What can hang from each mark:
z_734: z_655
z_172: z_53
z_575: z_734
z_539: z_655
z_655: z_53 z_734
z_53: z_133 z_172 z_529 z_655
z_133: z_191
z_191: z_575
z_529: z_53

Each row was made from one small tree. Brackets hold a mark, then the marks that hang from it, in the order of their numbers. Every link used is in the known rows. Write each row's tree.
Known rows:
{z_539 {z_655 {z_53 {z_133 {z_191 z_575}} z_172 z_529} z_734}}: [  9.3  26.5  12.9  -8.8 -19.3 -19.6  -0.9   4.5   2.5  18.9  25.9   6.7
 -10.1  -4.3 -13.6  18.7  -0.8  20.5  -4.1  -8.0  -1.0  25.1 -14.8   6.4
  -4.2 -14.4   5.5  -7.9 -10.6 -16.6   1.8   3.1 -12.7 -35.5  10.2 -15.7
   2.9]
{z_53 {z_133 z_191} z_172 z_529 {z_655 z_734}}: [ 12.3  13.7   6.0  -1.1  -1.9   5.5 -25.2  -2.0  -9.1  33.7   9.9   9.9
 -46.1   2.3   7.6   6.6   1.6   6.4   4.8  -7.8  -3.3   6.6 -11.6  -0.5
  -4.4  -3.9   2.2   5.8  -3.8  -3.9  -4.4  10.8   3.3  34.8  11.7  -3.5
   1.6]
{z_529 {z_53 z_172}}: [ -3.9 -24.1  -6.0  -7.7  14.0   6.9  -5.0  -9.0   1.6  -6.3 -11.2  -7.6
   6.8   1.9   0.6 -19.0  53.2 -18.1  -8.5 -33.0   3.1 -22.2  13.1 -11.3
  -6.2   4.7  -7.4   8.9   5.1   4.6   8.9  -1.0   3.0   5.2  11.4  18.1
  -4.2]
{z_191 {z_575 {z_734 {z_655 {z_53 z_133 z_529}}}}}: [ -1.1  16.3   9.9  -0.2  -8.1 -15.9   8.2  -9.2   3.1 -12.7   0.5  -3.9
   5.6   2.2 -12.9   8.0 -38.7  12.2   3.4   8.3   1.1   0.6   0.2   4.1
   3.9  -2.5   6.0 -12.9   0.6  -6.9   7.6  -7.6   1.5 -19.3  -2.3 -11.5
   3.7]
{z_53 {z_133 {z_191 z_575}} z_172 z_529 {z_655 z_734}}: [  8.0  18.6  10.4  -6.8  -4.0   1.7 -22.5   1.7 -11.7  37.1  16.6   4.3
 -50.5   2.0   0.6  17.0 -10.0  20.7   3.4   1.1  -3.4  22.2 -13.0   4.5
  -5.0 -13.5   6.6  -7.5  -3.9  -8.1   3.7  10.6  -5.6  17.0   7.5   8.1
   5.0]
{z_539 z_655}: [-15.4  -5.0  -3.6  -3.3  11.6   6.5  24.7  11.4 -11.5 -18.8 -17.8  -7.2
  48.7   2.9  -9.7 -13.2  17.2  -6.7   2.2 -15.6   3.2  -4.4   4.5 -26.0
  -6.4   8.9  -4.4   6.1   5.2   4.4   8.6  -6.5   3.4  -4.3  -6.3  12.2
   4.0]
{z_172 {z_53 z_529}}: [ -2.6 -18.1   8.0  -0.2   1.7  13.8  12.3  10.8  -5.5 -21.6 -13.8  -4.4
  71.7   5.4  -9.0 -34.5  39.0 -13.8   0.7  -5.0   5.8 -16.0   3.9 -20.7
  -1.7  17.2  -2.8  11.5  -2.7  11.1  10.8 -11.6   4.9  33.4  -6.6  35.8
  -8.1]
{z_575 z_734}: [ -6.0   1.7 -15.5   7.3  11.0   2.2  27.1  -1.2   4.5 -36.4 -24.3  -9.2
  48.2  -6.3 -17.0 -14.2  13.9   2.8   9.4  13.9   6.2  -5.7  11.9 -17.9
   2.3  18.5 -11.6  -0.6  14.0   4.3   4.0  -4.8  11.4 -20.0  -6.1  16.4
  -1.3]
{z_53 {z_133 {z_191 {z_575 z_734}}} z_172 z_529 z_655}: [  5.7  21.9   5.8  -9.0  10.4   0.4 -23.6   5.1 -17.8  25.3   6.8   3.2
 -36.1   4.4   4.7  27.5 -24.0  31.6  12.0  13.8  -6.8  17.5 -11.6   9.3
  -5.9 -10.8   8.6  -9.0  -3.4   1.3 -10.9   6.1  11.8  17.5  -7.2  -5.2
   9.9]
{z_529 {z_53 z_655}}: [-10.5 -16.3  -6.7   0.9  18.3  23.2   5.2  -7.6  -1.0 -12.3 -11.4  -6.5
  40.3   9.1  -2.6 -26.4  19.0 -24.0  -6.2 -27.0   6.8  -9.5   6.2 -31.5
 -14.1   9.9  -3.4   3.5   2.4   6.1  10.7   1.5  -1.2  11.3   7.8  20.8
   0.8]
{z_575 {z_734 {z_655 {z_53 z_133 z_172 z_529}}}}: [  4.8  11.3  12.4  -7.2  -8.1 -17.7  -3.4  -6.8   1.7  -1.3  -1.3   9.6
 -29.4   2.1   1.8   7.1 -21.2   6.6   1.4 -16.7  -1.5 -13.8   1.0  17.6
   6.7  -2.3   6.6   5.2   1.0  -6.6  -4.3  -3.7   6.7   7.0   3.0 -28.6
   5.3]
{z_575 {z_734 z_655}}: [ -9.1  -6.3 -19.3   7.0   0.7   2.1  23.4  -5.2   7.5 -36.1 -25.9  -8.3
  24.1  -4.2  -5.6 -10.9 -10.2  -3.6  -0.5  21.1   3.3  -9.7  15.1  -5.9
  11.7  17.3  -8.9   3.3  18.7   3.4   4.8  -9.3  10.8 -15.5  -9.5  -6.6
   1.1]
{z_529 {z_53 {z_133 z_191} z_172 z_655}}: [  1.7 -18.2  -7.2  -4.3  15.4  19.6 -24.6  -4.3 -11.2  18.3   4.6   1.9
 -10.4   4.1  21.2   4.4  11.5 -12.7   1.8  -9.3  -4.2  -2.1  -1.4   0.5
  -7.8  -4.4  -1.6   6.0  -6.2   7.3 -11.0   8.7   4.1  25.3   1.0  -3.9
  -0.6]
{z_734 {z_655 z_53}}: [ -6.4 -12.9  -1.3   9.3  -6.7  -5.8  19.4   1.0   9.7 -32.4  -8.7  -7.5
  18.1  -2.7  -3.1  -9.1 -19.0 -16.8 -14.3  -0.4   5.7  -4.6  13.7  -1.7
   0.0  10.2  -6.9   7.7   5.1   1.6   3.5 -10.7  -1.7 -24.9  -5.8   7.3
  -2.9]
{z_655 {z_53 {z_133 {z_191 z_575}} z_172 z_529} z_734}: [ 14.8  14.9  13.0   1.5 -17.0 -20.2 -12.0  -4.4   9.1  18.8  25.0   2.4
 -35.5  -9.4 -10.1  20.1   1.0  17.6  -1.3   2.4  -0.5  21.8  -7.7  15.2
  -1.3 -10.7  -1.1  -8.9  -7.3  -9.8  -0.1   4.4 -10.6 -26.1   6.3   3.2
  -6.0]
{z_53 z_133 z_655}: [-10.6  -4.7   2.4   1.3  23.5   7.0   0.3   7.6 -18.0   1.2 -10.6  -2.2
   6.7   7.0   4.8  -1.6  -3.2  -6.3  12.7  -1.2   0.6  -9.0   0.3 -18.6
  -4.4   1.8   4.7  -0.3  -1.0   6.5  -0.9   4.6   2.9  40.9   1.7  18.0
   5.1]
{z_53 {z_133 {z_191 z_575}} z_172 z_529 z_655}: [  2.9   8.4  18.0 -14.1  15.1   7.1 -34.1  10.4 -29.4  38.4  13.8   2.2
 -46.4   7.5  12.3  28.3 -12.0  17.1   7.6  -0.8  -7.7  13.7  -8.4   7.6
 -10.9 -16.5   9.4  -3.9  -5.5   4.6  -5.0   8.8   6.2  38.4  -5.5  15.5
   8.0]

Which tree is each row?
[  0.2  -4.4 -22.0  -7.8  -2.7   7.8  -8.9 -15.0  13.9  -0.8  -0.2  -7.1
 -10.4  -5.9   9.1  11.9  -4.6   6.6  -0.6  25.2  -7.3   5.5   6.9  18.5
   8.6  -6.8  -6.0  -8.9   8.4   2.0   1.7   0.2   6.3 -26.7 -11.3 -24.9
  -1.0] : {z_529 {z_53 {z_133 {z_191 {z_575 {z_734 z_655}}}} z_172}}
[  1.7   1.6  -7.0   2.2 -13.8  11.0   8.6   4.2   3.9 -13.8  -3.6  -6.3
  51.9  -0.9   2.3  -2.0 -18.8   9.5   8.3  53.6  -5.3   7.7  -2.9  10.8
  14.6   4.0   0.6  -6.1  -1.0   9.6   1.3 -11.9  10.0  -3.6 -24.5 -10.1
  -0.2] : {z_172 {z_53 {z_133 {z_191 {z_575 {z_734 z_655}}}} z_529}}
[  6.8   1.1  11.6 -13.3  12.3  -3.4 -32.2   5.6 -19.8  33.1   8.3  -5.7
 -21.3   0.7   6.5  26.5  14.0  13.5   5.8  15.6  -7.6  10.7  -1.0   9.9
  -5.8 -13.7  -0.8  -0.7  -3.2   6.3  -1.0   4.4   9.8  22.9 -14.4  20.8
   1.2] : {z_53 {z_133 {z_191 z_575}} z_172 z_529}
[ -7.0 -19.5  -2.2  -9.4  17.6  19.5  -8.0  -2.3  -4.0   4.7  -8.2  -0.6
 -10.7   9.4   4.0 -17.3  32.1 -17.0  -9.0 -42.1   2.2 -18.3   5.9 -11.8
 -14.2   2.4   2.8   6.2  -0.2   1.8   4.5   4.4  -2.1  24.7  14.8   7.8
   2.6] : {z_529 {z_53 z_172 z_655}}
[ 12.4   8.2   1.1   2.7 -14.2 -12.6 -12.2  -4.6   6.3   6.4   5.6   7.1
 -29.2  -4.0  11.6  20.5 -29.9   6.8   2.3  11.5  -4.1   3.0  -2.1  24.3
   7.6  -0.6  -3.5   7.9   0.1  -0.6 -15.1  -2.5  12.4  -2.8  -9.1 -33.3
  -0.5] : {z_575 {z_734 {z_655 {z_53 {z_133 z_191} z_172 z_529}}}}
[ -2.6 -15.9   6.0   1.6  -6.7 -12.1   7.2   6.3   6.4 -17.4  -2.2   1.1
 -29.0  -2.1   5.1   1.7  -7.3 -11.3 -19.9 -18.1   2.7 -12.2  13.3  17.4
   3.3   0.0  -0.2  10.6   4.7  -0.1  -1.2  -8.2  -4.1 -14.6  -1.8   1.4
  -2.0] : {z_734 {z_655 {z_53 z_172}}}
[ -5.8  -1.0   1.8  12.9  -7.7  11.4  27.1  10.2   8.0 -15.3  -6.5   6.3
  60.6   1.6  -8.9 -35.7  22.8 -10.0   5.7  -1.4   5.0 -10.0  -6.3 -18.7
   9.6  12.1   6.7  -3.7  -6.7  -3.1   3.4   0.5 -14.6  13.6   9.5  11.4
  -5.7] : {z_172 {z_53 z_133 {z_655 z_734}}}
[ -1.3  12.2   8.8  -5.0 -14.0 -23.5  24.2   9.2  10.8  -0.3   7.6  12.3
   1.7  -5.9 -16.0  -3.0  18.2   2.0  -3.7 -38.4   3.2  -2.8  -6.3  -3.1
   4.3  -3.6   5.8   0.0  -6.7 -16.3   0.1   0.8 -18.3 -31.6  24.5 -15.3
  -1.6] : {z_539 {z_655 {z_53 z_133 z_172} z_734}}
[  3.6   5.7 -12.1   4.8 -15.0 -11.3  10.8   3.9  18.5 -25.0   4.4  -5.5
 -19.1 -10.9  -2.2  22.8 -33.8  20.0 -14.7  31.7  -1.3  18.3   6.3  30.2
   7.0  -0.7  -5.7  -9.3   6.6  -2.3  -8.5  -8.3   2.2 -68.0 -19.8 -19.5
   2.3] : {z_133 {z_191 {z_575 {z_734 {z_655 {z_53 z_172}}}}}}
[  2.2  -1.0  20.4  -7.0  -1.4 -17.1 -14.4  -1.6  -6.3  14.2   5.5   7.0
 -36.9   5.2  10.4   7.0  -8.1  -7.8  -5.7 -26.4  -1.8 -16.2   2.2  17.1
   3.7  -6.3   6.4  13.3  -3.5  -0.8  -4.2  -4.2   0.5  29.7   5.3 -10.8
   2.6] : {z_734 {z_655 {z_53 z_133 z_172 z_529}}}
[ 10.2  -6.9   9.8  -1.6  -7.8 -10.6 -24.9  -0.1  -6.0  14.3  14.3   4.6
 -36.4  -1.4  22.1  17.6 -19.3  -4.9  -5.1   2.5  -4.8  -2.3  -0.8  24.6
   0.9  -7.2  -0.7  14.7  -3.2   4.1 -10.8  -2.3   8.7  10.3 -12.8 -17.2
  -1.5] : {z_734 {z_655 {z_53 {z_133 z_191} z_172 z_529}}}
[  4.3  11.9  -1.8   0.8  -0.8  -3.5  -9.5   9.3  -1.2  22.9  13.1   2.3
 -44.1  -3.9   2.4  21.3  -6.2  20.3   1.5  13.1  -4.0  20.6  -6.9  10.1
   0.6 -12.6   5.0 -14.8  -0.5  -6.0  -1.1  11.5  -9.5  -9.3   2.8   7.8
   0.9] : {z_53 {z_133 {z_191 z_575}} z_172 {z_655 z_734}}
[  1.3   1.6   4.2  -1.2  15.2  14.8 -22.9   1.3 -27.3  21.0   0.1  -1.2
  -1.8   6.9  15.9   6.5 -17.6  -4.3  13.8  16.5  -3.0   3.2  -7.7 -12.8
 -12.5   0.0  -0.8   8.5  -5.7  12.0  -6.1   4.8  13.2  45.5 -10.2  10.4
   3.1] : {z_53 {z_133 z_191} z_529 z_655}
[  3.9   9.6  -8.8  -1.8  -0.8   2.1 -10.1 -11.1  -5.3   0.0  -2.3  -9.5
   5.4  -2.6  -0.2  18.8 -36.9  14.6   9.2  46.3  -5.9  16.5  -0.4   7.2
   7.2  -1.2  -5.5  -6.4   9.7   5.7   3.3  -4.4  15.2  -4.7 -20.3 -10.3
   4.0] : {z_53 {z_133 {z_191 {z_575 {z_734 z_655}}}} z_529}
[ -4.0   0.5 -26.3   6.9  -4.5   4.6  18.8  -1.6   8.3 -31.8 -12.1 -18.0
  20.4  -9.7  -2.8  10.0 -29.9  11.4  -3.3  59.9  -1.8  20.8  11.0   7.1
   7.7   8.0 -14.9  -9.2  16.0   5.6   3.5  -8.4  10.2 -45.2 -31.6  -3.7
   0.5] : {z_133 {z_191 {z_575 {z_734 z_655}}}}
[-10.9 -10.7  -4.4  -1.9  20.3  17.1  -7.0 -10.5  -7.7   2.1  -8.3  -2.9
  34.5   9.1   4.6 -17.4  14.6 -21.6   3.8 -21.1   2.3 -15.0   2.0 -25.5
  -9.4   2.3   1.8  -0.5  -3.0   4.8   5.3   5.1  -0.6  31.7   6.1  10.1
   0.1] : {z_529 {z_53 z_133 z_655}}
[  2.2  17.8  14.0 -11.3  -8.5 -23.5  -3.8  -4.8   0.9   2.1   6.7   3.4
 -34.2   1.7  -7.2  18.5 -26.8  19.0  -3.4 -11.2  -3.0  -3.3  -0.3  21.0
   7.8 -10.6  10.8  -7.8  -1.4  -9.8  -2.3  -3.4  -2.6  -9.4   3.3 -18.3
   6.8] : {z_191 {z_575 {z_734 {z_655 {z_53 z_133 z_172 z_529}}}}}
[ -7.9  -2.2  11.5  -7.0  18.8   1.6 -10.4  14.5 -20.9  17.8  -3.4   5.7
 -34.7   8.0  12.6   6.4  11.8   1.2   6.2 -24.3  -3.6 -16.2  -0.1   0.4
  -1.9  -6.0  10.0   3.0  -2.3   3.8  -8.9   7.1   2.5  41.9   7.7  11.5
   6.4] : {z_53 z_133 z_172 z_655}
[ -3.9  -2.1 -10.6   7.3   2.7  14.2   5.4 -18.8  13.9  -3.2  -4.8   0.7
  23.9   4.0 -11.4 -26.9  19.3 -18.9   3.7 -21.5   6.3  -5.6   0.2 -31.5
  -5.6   6.1  -0.3  -5.7  -0.2  -5.7  15.4   8.0 -14.1   5.5  22.9   1.8
  -3.2] : {z_529 {z_53 z_133 {z_655 z_734}}}
[  0.8  -6.7 -10.1  17.7 -11.8  15.9  22.3  13.2  10.5  -8.2   4.1   5.0
  53.0  -3.6   1.8 -23.8   7.9  -7.4   3.0  30.3   1.9   4.3 -10.8  -7.5
   6.8  11.5  -1.9   0.1  -7.3   3.5  -4.0  -0.3  -7.7   0.0  -4.0   5.2
  -8.6] : {z_172 {z_53 {z_133 z_191} {z_655 z_734}}}
[  1.8  -3.4 -22.8  12.6  -1.2  18.1  -2.8 -16.6  12.0   1.4   2.2  -1.9
  33.4  -3.8   2.2 -17.0   7.5 -20.1   0.7   5.6   1.8   8.2  -3.3 -22.6
  -4.5   6.1 -10.1  -1.0  -0.5  -2.2   5.0   8.5  -6.5 -10.7   7.8  -5.4
  -7.1] : {z_529 {z_53 {z_133 z_191} {z_655 z_734}}}
[  0.7   5.0  13.3   3.9  -5.5  12.2  12.9   3.1   1.1   3.3  -2.2  10.3
  38.5   8.8  -9.5 -33.2  19.3  -5.5   8.7 -13.5   4.5  -7.2 -12.6 -20.2
   2.9   8.4  11.8   1.7  -8.0  -3.3   9.9  -1.3  -7.8  39.7  17.4  11.9
  -2.4] : {z_172 {z_53 z_133 z_529 {z_655 z_734}}}
[ -0.7   5.7 -20.7   7.1   2.7   1.7  17.3   1.8   4.2 -28.7 -10.7 -18.9
  41.3 -11.6 -12.4   8.4  -3.4  22.3   6.9  53.1   1.9  22.0   8.1  -5.3
  -0.5   9.7 -15.6 -13.9  10.8   7.4   2.8  -4.7  10.8 -53.9 -25.7  16.0
  -2.2] : {z_133 {z_191 {z_575 z_734}}}
[ -7.0  12.1  -5.3   6.8  -9.7 -20.4  25.8  -5.2  13.0 -29.7  -3.1  -6.4
  23.8  -4.3 -12.8   9.4 -35.7  11.7   1.3  22.0   1.7   4.6   4.8  12.2
  10.6  -2.4   3.0 -16.6   4.7  -3.8   2.2  -6.3  -6.0 -43.1 -10.1 -13.1
   1.1] : {z_191 {z_575 {z_734 {z_655 {z_53 z_133}}}}}
[  5.1   3.4   7.0   7.6  -9.1 -26.2  14.1  -1.2  17.5  -1.2   6.2   6.9
 -12.3  -8.1 -10.8  -4.9  23.4   0.9  -3.1 -21.3   5.2  -8.5   1.6   4.8
  10.6   0.0  -0.1  -0.5   0.0 -11.5   0.0   4.3 -15.3 -22.2  14.5   2.8
  -8.9] : {z_655 {z_53 z_133 z_172} z_734}
[ -3.5  -9.9   9.6  -2.1  -2.9 -18.2  -2.2   3.1  -0.5  -0.8   2.6   4.6
 -34.8  -0.3  10.8   8.8  -8.3  -7.8  -8.3 -14.7  -2.0 -16.6   7.3  23.9
   5.7  -7.2   2.3   6.9  -0.1  -1.2  -7.7  -2.9  -3.4   3.5  -3.5  -8.5
   0.3] : {z_734 {z_655 {z_53 z_133 z_172}}}
[ 11.5  -1.7  13.0  -1.4   1.1 -13.1 -23.7   4.9  -6.7  18.7  13.0   4.4
 -25.1  -2.3  10.0  15.5   6.5  -2.1   3.3  -1.3  -2.0   1.7  -4.8  12.6
  -6.9  -5.5  -3.9  11.0  -9.4   5.4 -14.8   1.9   7.7  11.7  -6.1   2.4
  -4.3] : {z_655 {z_53 {z_133 z_191} z_172 z_529}}
[ -2.4  -1.9  -2.1  -2.1   6.0   8.5  -6.0 -15.2   9.0  15.9   1.5   7.2
 -22.2   3.5  -2.7 -21.7  32.1 -13.4  -4.7 -42.5   2.7 -11.0  -2.2 -13.2
  -3.0  -3.4   4.3  -0.7  -0.5 -12.2   6.5  10.1 -13.1  16.5  27.8  -3.0
  -2.2] : {z_529 {z_53 z_133 z_172 {z_655 z_734}}}
[ -1.1  -5.0  -6.8  -2.6  -3.5  11.7   3.1 -12.9  14.2  -0.3  -2.9   4.4
 -14.5   1.6  -7.7 -25.9  37.2 -16.1 -13.9 -43.0   6.1  -8.8   2.4 -18.8
  -7.7   6.5  -0.4   1.2   1.9  -9.8  13.6   6.0 -10.1  -1.4  31.1   2.1
   0.6] : {z_529 {z_53 z_172 {z_655 z_734}}}
[  3.6 -14.3  -2.6   6.4  -7.9 -11.8 -10.6   5.6   4.5   2.7   9.2   1.7
 -27.7  -7.1  22.9  17.9 -17.4  -5.5  -6.1  16.0  -5.0  -1.5   4.8  30.2
   6.7  -5.8  -6.0  10.4  -2.4   7.2 -15.4  -2.1   4.2 -10.5 -21.4 -15.0
  -3.6] : {z_734 {z_655 {z_53 {z_133 z_191} z_172}}}
[ -6.6  -5.6  -3.7  11.8 -12.5  14.8  41.2  15.8  14.9 -27.8 -11.9   2.1
  64.2   0.4 -13.4 -42.4  27.1 -14.6  -3.3  -7.6   9.0  -8.4  -2.6 -21.4
   2.8  19.2   1.9   2.4  -1.5  -1.5  10.2  -5.0 -15.4  -5.0  11.7  19.1
  -4.6] : {z_172 {z_53 {z_655 z_734}}}
